Each row comes from the steps of one walk. Every step used is in the known rows, and no mark comes twice. Write the walk behind each row, first mark first.
In the rows, 128 means zero.
Known rows
K/E: [140 125 127 117 143  90 127  83  95 173 114 124 129 139 111  73 155 122
  89 128 131 128 139  93 109 153  80 118  95 108 122 147 133  83 125]
K/W/T/Z: [163 107 125 120 133  62 163 106 122 159  88 126 109 140 138 117 150 123
  70 150 155 121  98 108  84 161 104  98 110  80  96 153 157  95 114]
E/T/C: [109 137 130  74 132  82 123  90 132 193  98 124 112 139 132 109 111 127
  82 132 127 131 142  95  87 138  63 103 109 103 114 151 157 102 124]
G/P: [140 105 131 103 146  94 131  86  91 156  90 151 104 157  94 106 128 137
  72 154 117 133 114 109  99 131  76 115  94 128 112 159 131  89  98]
K/W/T/C: [161 106 127 102 137  65 138 102 129 167  89 122 109 140 133 115 146 126
  72 148 158 113 137 105  74 166 101 105 119  76 103 140 159 103 121]
K/E/T/Z: [104 142 124  89 110  75 149  90 130 200 114 117 120 131 131 101 140 114
  85 129 122 138  92  79 101 150  58 104  97 104  93 162 160  87 127]
W/T/G/P: [138  88 128 128 151 110 182 114  94 137  82 145 105 147 113 131 138 124
  72 171 131 134 107 101  86 135  50  93 123 114  96 166 137  87  89]
K/E/T/G/P: [ 96 109 120  83  99 111 179 113 117 180 101 136 107 146 101 123 150 117
  83 136  99 140  92  69 100 139  20  97 108 125  92 171 161  88 102]
Z/L: [ 92 121 132  87 172  95 116  80 107 166  86 137 104 144 107  83 142 140
  89 130 149 133 156 107 119 134  55 118  85 101 132 158 123  83 123]
C/T/G/P/Q: [ 98 123 130 100  93  95 168 100 136 139  97 135  87 140 154 136 124 136
  78 140 116 133 135 106 100 132  33  89  99 112 120 153 171  86  73]
K/W/T: [178  97 126 124 163  70 152 102 103 149  85 129 106 148 122 110 160 127
  76 138 151 115 130 113  90 158 100 104 111  87 117 136 146  98 126]
Z/L/T/C: [ 89 129 133  66 136  84 123  98 150 174  77 147  93 130 130  91 101 122
  90 139 158 125 136 100 105 137  55 110  96 105 112 175 137  94 129]
E/T: [120 121 130  91 160  86 134  89 110 173 100 129 108 148 117 101 126 128
  85 124 120 132 132 104 105 127  66 104 103 117 124 144 145  94 130]
K/W/T/Z/L: [117 112 124  92 150  67 159 102 139 164  75 129  96 137 128 119 161 128
  74 142 170 128 112 100 102 162  73 108  98  74  98 162 149  88 117]
T/W: [131 100 132  87 171 101 139 103 104 156  96 125 122 150 116  89 133 141
  75 120 138 123 180 120 102 147  56 112  95 118 137 131 128  91 121]
E/T/G/P: [ 98 103 126  83 123 108 172 113 115 166  83 148  98 154 106 135 129 127
  77 143 104 139 102  86  94 120  31  90 111 127 101 172 161  93  90]
C/T/G: [115 127 134 132 135  90 168 104 118 153  94 121 108 131 165 101 126 132
  91 131 128 142 148 111  98 135  50  88  91 109 122 146 154  82  93]
Z/L/T/S: [103 120 132  31 172  93 142  84 132 174  82 148  94 127 133  93 112 128
 102 144 146 124 135 110 113 116  48 103  79 124 102 170 133  87 111]
P/Q: [115 128 127 100 150  83 112  74 117 152 108 126 114 145 133  96 127 134
  86 127 138 116 158 113 108 132  87 109 108 101 141 138 146  92 120]
E/T/P: [113 118 130  87 138  87 162  81 138 183 105 123 101 153 131 112 134 130
  83 123 111 135 113  97 100 130  53 110  96 116 115 153 153  90  97]
Z/T/P/Q: [ 68 147 123  92  99  79 167  79 170 170 118 116  91 145 154 101 129 131
  72 126 120 118 171 100 121 140  61 112  89 102 127 140 156  87  72]
W/T/P/Q: [133 117 125 120 149  92 156  78 137 147 110 117  99 144 158 117 143 125
  78 143 144 118 130 110  95 142  68 110 119  88 123 136 146  87  92]
L/Z/T: [110 154 132 109 112  75 149 106 115 158 111 125 105 142 116  88  85 126
  73 140 124 109 189 104 110 139  62 100  89 127 131 150 144  89 110]
T/Z/L: [ 79 133 132  82 144  82 126  84 131 176  85 137 105 134 122  88 131 134
  84 142 154 140 124 100 117 140  63 114  82  94 111 177 134  78 107]
K/W: [150 101 127 100 151  62 133  94 107 162  89 132 109 157 116  96 155 137
  86 122 137 116 134 108 100 152 105 111  94  95 129 144 154  98 124]
Z/L/T: [100 119 132  86 157  86 138  98 122 154  76 149  90 140 112  86 115 126
  91 131 151 128 127 108 122 127  56 109  89 121 123 170 125  87 135]
P/Q/T: [122 139 130  75 119  77 108  78 141 165 108 120 116 142 153 107 116 136
  84 131 135 115 150 101 101 125  63  94  98 119 136 142 162  94 125]
P/Q/T/K/E: [103 136 119  36  88  84 121  76 148 203 133 114 131 128 147 118 145 136
  91 128 133 123 158  82  95 139  33  95  93 128 115 147 166  90 137]
Q/P: [136 118 139 130 165  92 144  75 120 154  92 111 117 143 121  86 133 137
  93 136 151 130 145 105 101 115  78 107  89 108 116 133 147  82 126]
W/T: [166 110 131 141 177  94 140  91  88 144  97 128 115 142 122  99 138 124
  76 154 148 128 137 115  94 141  82 106 117 103 117 140 121  88 123]
C/T/K: [133 125 131  90 140  92 146  83 118 181 112 123 105 130 151 112 132 147
  87 140 127 149 165 121  93 138  47 100  79 122 118 143 146  84 111]
C/T: [146 132 137 129 157  85 135  83 108 155 102 121 101 136 153  91 124 136
  84 132 129 138 148 123 104 140  72 103  83 111 130 133 141  81 111]
Z/L/T/G/P/Q: [ 50 106 124  58 104 104 174 114 155 139  72 166  78 145 117 130 115 126
  86 138 136 122 113  90 118 118  21  95 106 121 117 189 153  91  98]

Which walk is each row?
[112 131 121  53  87  62 171 121 144 186 113 129  98 147 112 119 116 141
  74 135 128 108 193  98  97 157  57  96  85 123 124 151 165 100 122]
L/Z/T/K/W
[ 90 111 132  81 141  86 162  90 150 162  83 147  82 145 126  94 122 125
  90 129 139 132 107 105 119 127  42 118  82 119 115 177 136  84 100]
Z/L/T/P
[129 129 126  93 125  89 152  81 120 192 128 115 113 124 147 101 152 136
  91 133 126 147 157 103  97 158  35 105  77 120 111 139 146  79 124]
C/T/K/E
[146 101 121 104 131  70 165  85 157 150 103 114  94 153 147 134 166 129
  77 126 147 105 126 106  90 156  84 109 115  74 121 133 165  96  94]
K/W/T/P/Q
[108 125 128  93 123  84 134  68 145 162 110 120 105 149 144 102 133 134
  86 125 131 117 143 106 105 135  72 117 100 100 134 144 152  87  84]
T/P/Q
[116 120 130  49 125  91 130  94 149 158 102 116 120 141 153 117 124 143
  74 113 142 109 184 108  95 133  30  96  97 125 143 124 162  98 129]
P/Q/T/W
[114 142 131  44  72  78 105  79 165 181 102 136 108 142 148 137  99 139
  70 155 128 119 133  92  77 131  52  98 100 123 107 159 178 100  97]
G/P/Q/T/C
[120 116 126  93 128  93 121  80 113 150  99 147 101 156 111 116 124 140
  71 143 122 123 135 108 108 128  73 112 105 115 125 152 146  93  96]
G/P/Q
[114  99 119  38 130  74 154 100 135 200  98 130 104 153 110 132 160 143
  86 116 121 129 137  97  90 144  63  97  98 118 116 148 171 105 136]
E/T/K/W
[134 127 136  94 123  77 144  74 146 184 105 126 115 147 153 104 126 136
  85 141 123 131 116  99  90 127  58 105  83 132 115 156 157  87  88]
Q/T/P
[ 90 120 120  91 130 100 173 109 117 185 109 118 122 136 120 102 149 112
  97 117 117 134 117  69 103 146  31  93 111 109 107 158 160  88 120]
K/E/T/G
[124 128 129  69  98  85 119  80 140 160 101 145 106 152 132 132 118 141
  73 146 120 121 122  96  98 119  55  98  96 135 117 156 164  94 103]
G/P/Q/T
[118 141 132 110 111  80 151  68 160 155 114 109  87 138 181 110 128 136
  86 122 123 130 143 119 106 140  53 110  85  96 135 132 160  81  76]
C/T/P/Q
[107 126 130 106 160  86 148  90 124 162  84 131 101 127 131 104 138 126
  78 157 165 140 116 104 106 145  54 109 100  84  97 169 131  78 110]
W/T/Z/L
[ 98  95 120  35 132  73 159 109 147 182  79 156  88 144 106 118 150 140
  92 123 150 124 135 103 108 143  50 104  82 118 115 172 151 100 142]
Z/L/T/K/W
[115 101 123 119 128 109 175 108 120 131  90 140 103 144 129 142 139 126
  70 163 135 120 124  98  89 133  47  92 132 104 109 159 150  91  87]
W/T/G/P/Q
[145 113 133  59 158  94 142  88 114 168  98 139 109 130 142  93  99 122
  98 152 132 120 117 114  96 112  83  96  91 135  99 157 142  95 111]
L/T/S
[ 88 140 116  68 115  94 162  94 130 208 130 120 118 129 122  92 152 132
  78 138 117 134 181  90 113 156  41 109  82 125 105 148 138  84 116]
Z/T/K/E
[139  94 121  59 140  71 139  95 117 187  98 136 113 151 112 115 161 149
  84 129 133 126 153 108  91 151  89 106  91 108 119 149 154 100 123]
T/K/W
[124 116 121  79 139  97 132  84 103 198 123 127 134 135 112  94 160 135
  91 134 131 137 151  91 100 155  55 113  91 118 110 151 134  84 129]
T/K/E
[114 120 123  25  92  90 125  80 149 185 107 143 108 146 130 151 124 151
  73 155 116 130 139  96  86 120  31  93  92 149 107 162 169  98 107]
G/P/Q/T/K
[ 70 145 129  36  79  79 126  80 173 176  87 146  93 139 138 136 119 142
  71 151 139 132 107  85 107 121  29 100  81 119  98 182 172  85  96]
G/P/Q/T/Z/L
[ 99 114 125  52 144  96 144  89 117 198 108 130 110 142 114 122 131 141
  85 134 121 144 145 101  95 129  46  99  98 130 117 153 148  96 133]
E/T/K
[150 135 137  75 163  92 136  68 115 173 109 117 107 123 175 100 123 137
  95 146 120 133 153 125  95 129  59  96  74 118 104 134 151  81  87]
C/T/S
[151 108 120 100 150 100 156  90  99 185 120 121 126 130 119 107 165 126
  83 154 143 136 145  96  89 160  51 104 111 111  97 143 129  84 136]
W/T/K/E
[153  72 123 112 133  89 194 127 111 140  71 148  96 155 108 142 167 128
  70 157 135 123  99  94  78 153  71  92 119 102  92 161 161  98  90]
K/W/T/G/P
[150 121 132 120 155  85 127  91 113 168  97 121 116 130 139 104 118 123
  74 160 153 124 143 108  78 150  80 104 123  88 104 145 139  95 115]
W/T/C
[117 107 129  42 107  99 145 101 148 156  96 135 110 153 131 138 118 146
  61 129 128 112 162 104  94 129  18  98  94 143 127 139 166  97 107]
G/P/Q/T/W
[ 84 143 131 104 100  84 185 129 128 157 107 128 107 136 127  99  89 122
  79 142 127 114 182  93 107 141  35  86 101 120 126 162 157  89  93]
L/Z/T/G
[112 128 124  88 118  90 168  80 139 195 117 113 110 146 124 101 153 118
  91 114 111 134 104  79 102 149  39 117  93 112 104 150 156  85 101]
K/E/T/P
[101 165 133  92  85  71 138 107 146 178 111 120 107 132 135  91  67 126
  72 149 132 110 194  98  96 151  55 101  99 111 121 154 158  94 104]
L/Z/T/C
[ 92 106 124  88 119  99 152  98 123 144  92 145 105 150 122 126 129 134
  79 143 120 123 127  96 102 128  52  98 114 112 118 165 159  92  81]
T/G/P/Q
[ 68 122 115  62  87 105 170 106 142 174 108 129 104 146 119 138 152 118
  83 124 104 126 106  69 105 138  19  95 118 115 105 161 177  93 101]
K/E/T/G/P/Q
[116 101 130 112 138  91 176 122 117 148  84 146 111 136 141  96 106 115
  94 140 134 126 112 102 102 125  70  86 111 125 116 171 143  96 115]
L/T/G
[100 140 128  52 156  92 148  81 124 190 109 124 113 130 146  92 120 134
  82 153 119 120 180 107 110 129  64  99  79 120  98 143 140  87  81]
Z/T/S
[ 55 132 119  83  92  98 182 111 150 157  97 143  91 146 130 124 124 131
  69 147 110 122 154  91 116 132  38  92 103 112 115 159 163  90  67]
Z/T/G/P/Q
[112 153 133  60 125  83 151  95 124 178 116 122 109 130 135  95  84 129
  83 155 122 107 189 106 102 126  51  95  81 130 109 148 153  88  89]
L/Z/T/S
[150 120 132 134 149  80 149  93 107 158  96 128 115 129 140 106 130 123
  72 165 154 134 105 109  89 143  90 101 114  93  94 156 139  86 111]
W/T/Z
